Each row was made from one path, in order. Every step used is in the known rows, and no mark comes twice. Write each row's path.
Known rows
tirez vamu: -.05  .10  .22  .19  -.12  -.22  -.44  -.08  -.33  -.16  .00  -.15  -.03  -.13  .19  .22  .17  .18  -.02  -.12  -.13  -.19  -.12  -.17  -.36  .06  .09  -.04  .12  .01  .21  .16  -.27  .50  -.10  .23
gezos pofufi fepi: -.14  .02  .03  -.41  -.13  -.03  -.16  .19  .23  -.47  .09  .26  .03  -.02  -.43  .03  -.24  .12  -.12  -.13  -.03  -.14  .07  -.08  .26  -.05  .18  -.09  -.36  -.13  -.12  .14  -.05  .24  -.01  -.03
sukot sizu: .10  .02  .03  .00  -.11  .37  .12  -.20  -.08  .30  .06  -.03  -.18  .22  -.11  -.04  -.14  .47  .08  .06  -.11  .10  -.12  .16  -.31  -.04  .25  -.02  -.05  .10  .17  .10  .11  -.25  -.02  .17
sizu sukot pofufi fepi: -.06  -.07  -.20  -.22  -.07  -.19  -.01  .23  .25  -.31  -.20  .08  .30  -.02  -.41  -.05  -.21  .36  -.45  .14  -.18  -.16  .07  -.17  .11  .05  .19  -.06  -.32  .05  .04  -.08  .17  .33  -.15  -.19
gidar notodon numug sizu sukot pofufi vamu tirez: -.03  -.56  .22  .00  -.14  .06  -.14  -.04  .11  .03  .17  -.12  -.24  -.23  .11  -.04  .21  -.17  -.30  .10  -.04  -.13  .07  -.07  -.51  -.09  -.06  .19  -.23  .55  -.26  -.52  .69  -.20  -.21  .00
fepi mina: .23  -.17  -.24  -.11  -.04  .00  .21  -.11  .01  .07  -.16  -.22  -.10  -.35  .05  -.01  -.12  -.11  .06  -.02  -.01  -.19  -.12  -.20  .30  -.02  .10  -.02  .11  .39  .26  .09  .05  .02  .37  -.06
gezos pofufi fepi sizu numug notodon: .02  -.32  .45  .37  -.29  -.18  -.37  -.30  -.01  -.03  .11  -.39  -.26  -.23  -.21  .05  .02  .01  .29  -.15  -.19  -.17  .27  -.09  .01  .19  .31  .36  -.35  .05  .37  -.02  -.07  -.15  .18  .18
gidar notodon: .13  -.06  .20  -.11  -.16  .15  -.01  -.24  .06  .16  -.08  -.17  -.22  -.42  -.02  .02  .32  -.28  .10  .50  .19  -.09  -.09  -.12  -.21  .24  -.14  .00  .08  .10  .27  .05  .00  -.43  .08  -.11
gidar notodon numug: .14  -.35  .36  -.45  -.07  .16  -.33  -.17  .10  -.03  .05  -.26  -.17  -.39  -.11  -.04  .40  -.39  .20  .47  .11  -.10  .05  -.11  -.56  -.25  .01  .41  -.11  .27  .37  -.05  -.05  -.20  .34  .33
numug notodon gezos pofufi sukot: -.10  .02  .01  -.21  -.51  .27  -.35  .26  .23  -.04  .26  -.07  .16  -.30  -.43  -.33  .14  -.11  .16  -.15  .11  -.43  .17  .30  -.08  -.02  -.09  .21  -.18  -.22  -.23  -.21  -.18  -.21  .09  -.16
vamu pofufi fepi: -.15  -.34  .04  -.32  -.17  -.16  -.16  .21  .20  -.22  .14  .05  .09  .20  -.13  -.14  -.31  .07  -.37  -.27  -.21  .08  .13  -.31  .18  .09  .14  -.03  -.38  .09  -.16  -.01  -.02  .31  -.27  .14
sizu numug notodon gezos pofufi: .18  -.21  .25  .04  -.33  .26  -.26  -.03  .30  .02  .32  -.34  -.32  -.35  -.54  -.31  .19  -.10  .29  .15  .15  -.25  .15  .14  -.08  -.07  .20  .17  -.16  -.43  -.16  -.02  .18  -.37  .39  .08
mina fepi sizu sukot pofufi: .14  .21  -.22  .32  .11  -.23  .07  -.31  .19  .12  -.19  -.01  .02  -.08  -.34  -.30  .21  .43  -.35  .31  -.08  -.17  -.03  .20  -.19  .15  .15  -.27  -.23  -.10  .09  -.02  .60  .07  .03  .04
gezos pofufi: -.05  .21  .13  -.05  .00  .22  -.12  -.08  .15  .00  .26  .08  -.30  -.24  -.39  -.17  .11  .08  .14  -.05  .06  -.18  -.03  .19  -.06  -.06  .09  -.15  -.16  -.43  -.19  .17  .23  -.17  .31  -.10
vamu tirez: -.12  -.25  .02  .09  .02  -.10  -.19  .01  .10  .18  .14  -.04  .04  .06  .39  .07  .22  -.14  -.20  .12  .18  .10  .05  -.12  -.14  .02  -.11  .06  -.02  .40  -.49  -.28  .50  -.23  -.24  .14
sukot pofufi: .05  -.23  -.04  .11  .11  .05  .12  -.14  .02  .20  -.04  -.12  -.13  .07  -.35  -.28  .01  .12  -.17  .26  -.19  -.04  -.15  -.19  .02  -.04  -.01  -.27  -.10  -.08  .10  .03  .43  -.12  .16  -.17
numug sizu lomu: .17  .15  -.07  .15  -.15  -.17  -.21  .11  -.21  .02  .04  -.05  -.45  -.33  .14  .05  -.42  -.04  .26  -.14  .12  -.09  .01  .15  -.14  .30  .28  .06  -.09  .17  -.08  -.42  .16  -.17  -.18  .28
pofufi sukot sizu fepi mina: .26  -.19  -.27  -.05  -.17  .02  .08  -.02  -.04  .02  -.26  -.17  .00  -.43  .01  -.08  -.17  .28  -.05  .01  .02  -.36  .02  .09  .16  .12  .29  .10  -.09  .51  .33  .13  .14  -.01  .30  -.13
gidar notodon gezos pofufi: .22  -.03  .14  -.21  -.32  .37  -.11  -.11  .38  .06  .26  -.15  -.38  -.44  -.50  -.31  .33  -.21  .16  .41  .32  -.25  -.01  .18  -.11  -.10  .09  -.05  -.08  -.42  -.22  .10  .28  -.48  .35  .06
gezos pofufi sukot sizu numug notodon gidar: .16  -.30  .16  .01  -.48  .15  -.47  .18  .15  .08  .19  -.24  .06  -.14  -.29  -.29  .23  -.31  .67  .29  .18  -.31  .23  -.09  -.25  -.08  .07  .47  -.20  .10  .03  -.11  -.08  -.42  -.01  -.07
mina fepi pofufi: .04  .29  -.24  .19  .15  -.47  .05  -.29  .17  -.24  -.27  .10  -.17  .09  .12  -.17  .17  -.11  -.19  -.03  -.16  .15  -.03  -.25  .09  .22  -.25  -.23  -.18  .05  .44  .10  .39  -.11  .07  .18
garizu pofufi: .14  -.16  .09  .13  -.14  -.20  .17  .01  -.17  .15  -.05  -.09  -.22  .15  -.13  -.14  -.30  -.05  -.22  .09  -.11  -.19  .24  -.09  .00  .13  -.02  .03  -.02  -.37  -.20  .04  .15  -.14  -.05  .07
tirez vamu pofufi sukot sizu: -.15  .01  .10  -.02  -.44  .32  -.24  -.06  -.14  .34  .26  -.14  -.08  .14  -.09  -.23  .00  .57  -.10  -.27  -.23  -.07  -.06  .13  -.52  .07  .17  .06  -.14  .10  .07  -.02  -.06  -.05  -.24  .16
numug notodon: .14  -.33  .33  .34  .05  .07  -.09  -.10  -.07  .12  .06  -.36  .07  -.04  -.03  .04  -.07  -.33  .40  -.16  -.33  -.09  .30  -.17  -.11  .21  .02  .16  -.15  .15  .25  -.16  -.21  -.23  .15  -.10
gezos pofufi fepi sizu: -.07  .10  .13  -.16  -.24  -.24  -.04  -.47  .13  -.20  .01  .25  -.16  .01  -.26  .15  -.14  .15  -.13  -.24  .04  -.02  -.03  .16  .31  -.06  .47  -.14  -.54  -.05  -.08  .19  .21  .20  -.04  .47
notodon gezos pofufi: .14  -.01  .06  -.18  -.26  .29  -.11  .00  .35  -.02  .29  -.10  -.27  -.24  -.50  -.31  .14  -.07  .12  .16  .25  -.19  .03  .26  -.02  -.21  .15  -.04  -.10  -.47  -.35  .07  .28  -.28  .33  .10
gidar notodon numug sizu sukot pofufi fepi: .02  -.26  -.01  -.29  -.18  -.06  -.07  .07  .28  -.31  -.14  -.08  .19  -.15  -.41  -.04  -.18  .12  -.28  .30  -.09  -.22  .06  -.14  -.04  .03  .15  .05  -.41  .21  .15  -.22  .14  .24  -.05  -.02
gidar notodon gezos pofufi sukot sizu lomu: .17  .28  -.16  -.20  -.50  .11  -.37  .20  -.04  .28  .07  -.03  -.53  -.55  -.24  -.20  -.05  .34  .20  .10  .21  -.20  -.01  .26  -.56  .16  .39  .21  .00  -.04  .04  -.15  .19  -.56  -.13  .21
gezos pofufi fepi sizu sukot: -.07  .51  -.12  .07  -.24  -.24  -.04  -.14  .29  -.18  -.09  .12  .16  -.42  -.22  .11  .10  .49  -.29  -.07  .09  -.23  .19  .49  -.21  .14  .51  .12  -.32  -.17  -.15  -.10  .33  .33  -.14  .11
tirez vamu pofufi fepi: -.21  -.28  .15  -.23  -.21  -.27  -.36  .15  .03  -.30  .14  -.03  .06  .13  -.04  -.01  -.22  .16  -.37  -.33  -.26  .01  .09  -.39  .02  .10  .16  -.05  -.33  .08  -.06  .05  -.16  .54  -.32  .26
gidar notodon gezos: .39  -.36  .04  -.26  -.47  .20  .00  -.03  .34  .08  -.03  -.36  -.14  -.30  -.18  -.21  .31  -.40  .06  .65  .41  -.11  .00  .00  -.10  -.04  -.01  .15  .10  -.03  -.06  -.10  .07  -.48  .08  .25

Write each row's path
.03  -.38  .33  .42  -.35  .10  -.40  -.09  -.11  .19  .09  -.49  -.13  -.17  -.14  -.05  .05  .18  .36  -.07  -.29  -.18  .26  -.06  -.30  .21  .13  .50  -.13  .17  .48  -.16  -.24  -.29  .05  -.04
pofufi sukot sizu numug notodon
-.08  -.52  .15  .03  -.07  .02  -.14  .04  .07  -.03  .20  -.06  -.16  -.10  .12  -.04  .11  -.08  -.34  -.06  -.08  -.09  .09  -.02  -.44  -.17  .00  .20  -.26  .51  -.38  -.54  .69  -.05  -.23  .05
notodon numug sizu sukot pofufi vamu tirez
.16  -.55  .23  .04  -.44  -.18  -.43  .04  .20  .01  .13  -.28  .06  .01  -.11  -.19  .10  -.46  .46  .20  .12  -.14  .27  -.32  -.02  -.03  .19  .43  -.35  .22  -.01  -.12  .00  -.22  -.12  .21
vamu pofufi fepi sizu numug notodon gidar
.11  .12  .09  .13  -.21  .16  -.10  -.08  .22  -.10  .03  -.30  .17  -.52  -.01  .00  .15  .01  .04  .24  .12  -.30  .18  .44  -.56  .18  .11  .35  -.14  .16  .02  -.52  .14  .11  .03  .08
gidar notodon numug sizu sukot
.13  .64  -.27  .30  .01  -.38  -.08  -.25  .24  -.11  -.23  .17  .18  -.25  -.02  -.06  .26  .43  -.24  .08  .15  -.15  .16  .52  -.30  .28  .25  .00  -.16  -.05  -.01  -.08  .26  .29  -.18  .27
mina fepi sizu sukot
-.15  -.38  .11  -.04  -.06  -.08  -.14  .15  .00  -.07  .18  .12  -.17  .00  .30  .10  .09  -.15  -.29  -.21  -.02  .03  .07  -.11  -.23  -.12  -.07  .16  -.09  .47  -.42  -.31  .47  -.10  -.38  .01
pofufi vamu tirez
.09  -.37  -.12  -.25  -.19  -.19  .00  .00  .02  -.13  -.08  -.23  -.07  -.24  .01  .00  -.28  .02  -.19  -.24  -.18  -.20  -.07  -.45  .30  .04  .21  -.06  -.13  .45  .21  .14  -.09  .42  .15  .12
tirez vamu pofufi fepi mina
.06  -.07  -.04  .15  -.25  -.05  -.14  .12  -.13  -.06  -.16  .06  .10  -.11  -.10  -.16  -.16  .54  -.22  .07  -.01  -.31  .28  .41  -.23  .26  .26  .24  -.29  -.02  .01  .07  .21  -.09  -.17  -.07
garizu pofufi sukot sizu fepi
-.11  .36  -.04  .19  -.28  -.39  -.18  -.19  .14  -.11  -.07  -.05  .17  -.34  .00  .11  .12  .53  -.41  -.19  -.03  -.18  .19  .31  -.36  .20  .50  .13  -.30  -.06  -.08  -.11  .22  .54  -.30  .29
tirez vamu pofufi fepi sizu sukot
-.01  -.26  .37  .41  -.33  .20  -.42  -.11  -.08  .18  .20  -.47  -.24  -.21  -.27  -.12  .07  .22  .39  -.10  -.25  -.25  .25  -.01  -.32  .19  .17  .45  -.17  .04  .39  -.10  -.17  -.35  .17  -.07
gezos pofufi sukot sizu numug notodon
-.08  -.39  .16  -.13  -.16  .07  -.21  .16  .18  -.05  .33  .07  -.33  -.12  .05  -.07  .17  -.17  -.25  -.13  .09  -.06  .10  .01  -.25  -.23  -.01  .14  -.16  .21  -.60  -.27  .60  -.25  -.21  .07
notodon gezos pofufi vamu tirez
-.05  .44  -.16  .09  -.23  -.31  .00  -.13  .23  -.17  -.21  .10  .25  -.35  -.07  .16  .06  .44  -.35  -.06  .06  -.16  .21  .41  -.18  .15  .48  .18  -.27  -.01  -.08  -.14  .23  .38  -.25  .15
pofufi fepi sizu sukot
-.19  -.37  .09  .12  -.12  -.14  -.04  -.03  .01  -.04  .05  .03  -.31  -.11  .35  .08  .09  .04  -.41  -.24  -.17  .07  .10  -.12  -.29  -.07  .07  .20  -.25  .47  -.20  -.26  .80  -.23  -.33  .02
sukot sizu fepi pofufi vamu tirez
.02  .17  -.07  -.05  -.24  -.55  -.30  -.05  -.11  .02  .00  .12  -.50  -.29  .06  .04  -.29  .18  -.07  -.32  .03  .06  .05  .01  -.07  .18  .60  .08  -.33  .08  -.06  -.10  .32  -.01  -.31  .57
vamu pofufi fepi sizu lomu
.21  -.28  -.32  -.18  -.16  -.06  .25  -.02  .17  -.18  -.27  -.19  .11  -.32  -.21  -.03  -.37  .05  -.19  .04  -.10  -.32  -.10  -.24  .43  .06  .22  -.11  -.17  .50  .24  -.09  .16  .27  .25  -.12
numug sizu sukot pofufi fepi mina
-.35  -.05  .11  -.02  -.43  -.05  -.54  .22  -.09  .09  .28  -.11  .16  -.11  .04  -.26  .17  .16  -.23  -.47  -.15  -.26  .06  -.03  -.30  .15  -.15  .10  -.12  .00  -.12  -.15  -.28  .28  -.31  -.01
tirez vamu pofufi sukot
.18  -.43  .44  -.09  -.21  .32  -.11  -.35  .03  -.07  .19  -.32  -.15  -.14  .04  .03  -.07  -.51  .36  .22  .11  -.14  -.06  .11  -.21  .03  -.05  .20  -.28  .43  .13  -.39  -.08  -.11  .24  .38
gidar notodon numug sizu
.16  -.38  .10  .03  -.50  .05  -.42  .20  .11  .06  .08  -.28  .18  -.05  -.18  -.22  .19  -.32  .62  .31  .14  -.26  .23  -.17  -.22  -.05  .01  .51  -.14  .25  .11  -.19  -.16  -.36  -.08  -.03
pofufi sukot sizu numug notodon gidar
-.03  -.25  -.07  -.27  -.12  -.08  -.07  .14  .25  -.37  -.11  .00  .27  .00  -.40  -.06  -.28  .19  -.32  .12  -.16  -.18  .09  -.08  .04  .00  .20  .03  -.43  .19  .06  -.24  .14  .37  -.07  .00
notodon numug sizu sukot pofufi fepi
.39  -.45  -.01  -.03  -.12  .00  .05  -.23  -.01  -.13  -.23  -.35  -.09  -.62  .13  -.01  -.13  -.26  .14  .22  .11  -.39  .02  .00  .18  .17  .20  .15  -.17  .62  .36  -.05  .15  -.01  .47  .04
gidar notodon numug sizu fepi mina
.07  -.40  .37  .46  -.39  .04  -.33  -.07  -.16  .23  .07  -.51  -.18  -.11  -.17  -.10  -.06  .18  .28  -.05  -.31  -.25  .33  -.10  -.33  .25  .14  .50  -.13  .06  .40  -.15  -.21  -.37  .05  -.01
garizu pofufi sukot sizu numug notodon
-.02  -.18  .18  .00  -.64  -.32  -.41  -.33  .21  -.16  -.01  -.16  -.45  -.38  -.25  .05  .25  .34  -.11  .32  .34  -.10  -.05  .07  .12  -.02  .41  .33  -.24  -.10  .19  .14  .18  -.04  .02  .48
gidar notodon gezos pofufi fepi sizu numug
.09  -.31  .37  -.09  -.43  .13  -.15  -.02  .07  -.28  .30  .02  -.62  -.38  -.46  -.13  .01  -.02  .01  -.41  -.15  -.27  .15  .17  -.18  -.28  .32  .30  -.32  -.27  .01  -.02  .16  -.05  .07  .07
fepi sizu numug notodon gezos pofufi vamu
-.17  -.55  .22  .08  -.12  -.15  -.16  -.04  .04  -.20  .13  -.04  -.28  -.14  .41  .10  .07  -.29  -.31  -.28  -.10  .01  .16  -.10  -.27  -.11  .00  .32  -.36  .60  -.22  -.45  .74  -.10  -.22  .14
notodon numug sizu fepi pofufi vamu tirez
.00  -.36  .12  -.12  -.04  .08  .14  .10  -.13  -.18  .06  .17  -.40  -.04  -.34  -.15  -.17  .10  -.30  -.29  -.43  -.14  -.03  -.12  -.14  -.26  .04  -.03  -.22  -.02  .17  -.01  .24  .11  -.07  -.32
sukot pofufi vamu
-.04  -.11  .08  .23  -.36  -.01  -.28  -.11  -.05  .12  .05  -.22  -.39  -.08  -.11  -.04  .14  .71  .00  .23  .05  .00  -.09  .09  -.26  -.01  .25  .37  .06  .01  .36  .11  .08  -.10  .00  .22
sukot sizu numug
-.06  .25  -.20  -.03  -.27  .15  -.01  -.14  .03  .12  -.07  .09  -.04  .17  -.12  -.20  .03  .47  -.10  -.11  -.17  .01  -.08  .15  -.30  .09  -.02  -.01  -.16  .17  .32  .00  .09  -.23  -.12  .11
mina fepi pofufi sukot sizu
.21  -.19  .25  .06  -.37  .38  -.24  -.10  .27  .12  .34  -.37  -.41  -.29  -.57  -.33  .13  .07  .30  .17  .09  -.24  .13  .20  -.21  -.09  .27  .17  -.15  -.39  -.11  .03  .22  -.46  .39  .15
sukot sizu numug notodon gezos pofufi
.04  -.29  .16  -.07  -.11  .15  .07  .10  .00  -.27  .08  .03  -.29  -.23  -.37  -.13  -.13  .14  -.28  -.26  -.41  -.29  .07  .10  -.42  -.26  .15  .18  -.31  .06  .15  -.30  .30  .24  -.04  -.21
notodon numug sizu sukot pofufi vamu
-.21  -.19  .23  .21  -.52  -.54  -.53  -.32  -.05  -.15  .04  -.19  -.38  -.15  .03  .10  .15  .54  -.27  -.07  .04  -.05  -.07  -.10  .03  .03  .39  .31  -.26  .00  .24  .13  .05  .38  -.16  .59
tirez vamu pofufi fepi sizu numug
.15  .23  -.11  -.17  -.33  -.46  -.31  -.02  .02  -.07  -.03  .13  -.54  -.41  -.16  .04  -.24  .16  .01  -.14  .23  -.07  .05  .17  -.02  .02  .69  .10  -.31  -.07  -.11  -.09  .34  -.10  -.16  .60
notodon gezos pofufi fepi sizu lomu
.07  -.41  .38  .48  -.14  -.08  -.34  -.08  -.10  .07  .05  -.52  -.14  -.20  -.05  .01  .06  -.07  .35  -.01  -.24  -.12  .26  -.21  -.13  .22  .08  .44  -.10  .11  .41  -.14  -.21  -.22  .16  -.05
sizu numug notodon
-.17  .13  -.08  -.02  -.41  .27  .05  -.13  -.01  .25  .01  -.05  -.05  .06  -.12  -.11  -.02  .46  -.09  -.19  -.21  -.01  -.08  .14  -.30  .00  .10  .11  -.14  .14  .30  -.04  .15  -.28  -.10  .01
fepi pofufi sukot sizu
-.10  -.16  .15  -.11  -.29  -.32  -.03  -.45  .09  -.04  .05  .08  -.14  .18  -.03  .06  -.16  .11  -.29  -.34  -.07  .12  .00  .00  .25  .04  .45  -.07  -.53  .09  -.11  .07  .22  .22  -.19  .57
vamu pofufi fepi sizu
-.07  -.30  -.09  -.32  -.03  -.18  .00  .14  .16  -.31  -.15  .12  .14  .19  -.38  -.05  -.30  .17  -.33  .10  -.20  -.05  -.03  -.34  .32  -.03  .09  -.17  -.32  .13  .08  .05  .10  .25  -.11  -.07
sukot pofufi fepi
-.16  -.13  .12  -.06  -.17  -.10  .23  .00  -.08  -.29  -.02  .14  -.44  -.18  -.03  .07  -.12  -.08  -.31  -.58  -.47  -.02  .02  -.20  -.11  -.22  .03  .16  -.20  .04  .33  -.06  .31  .07  -.10  -.20
fepi pofufi vamu
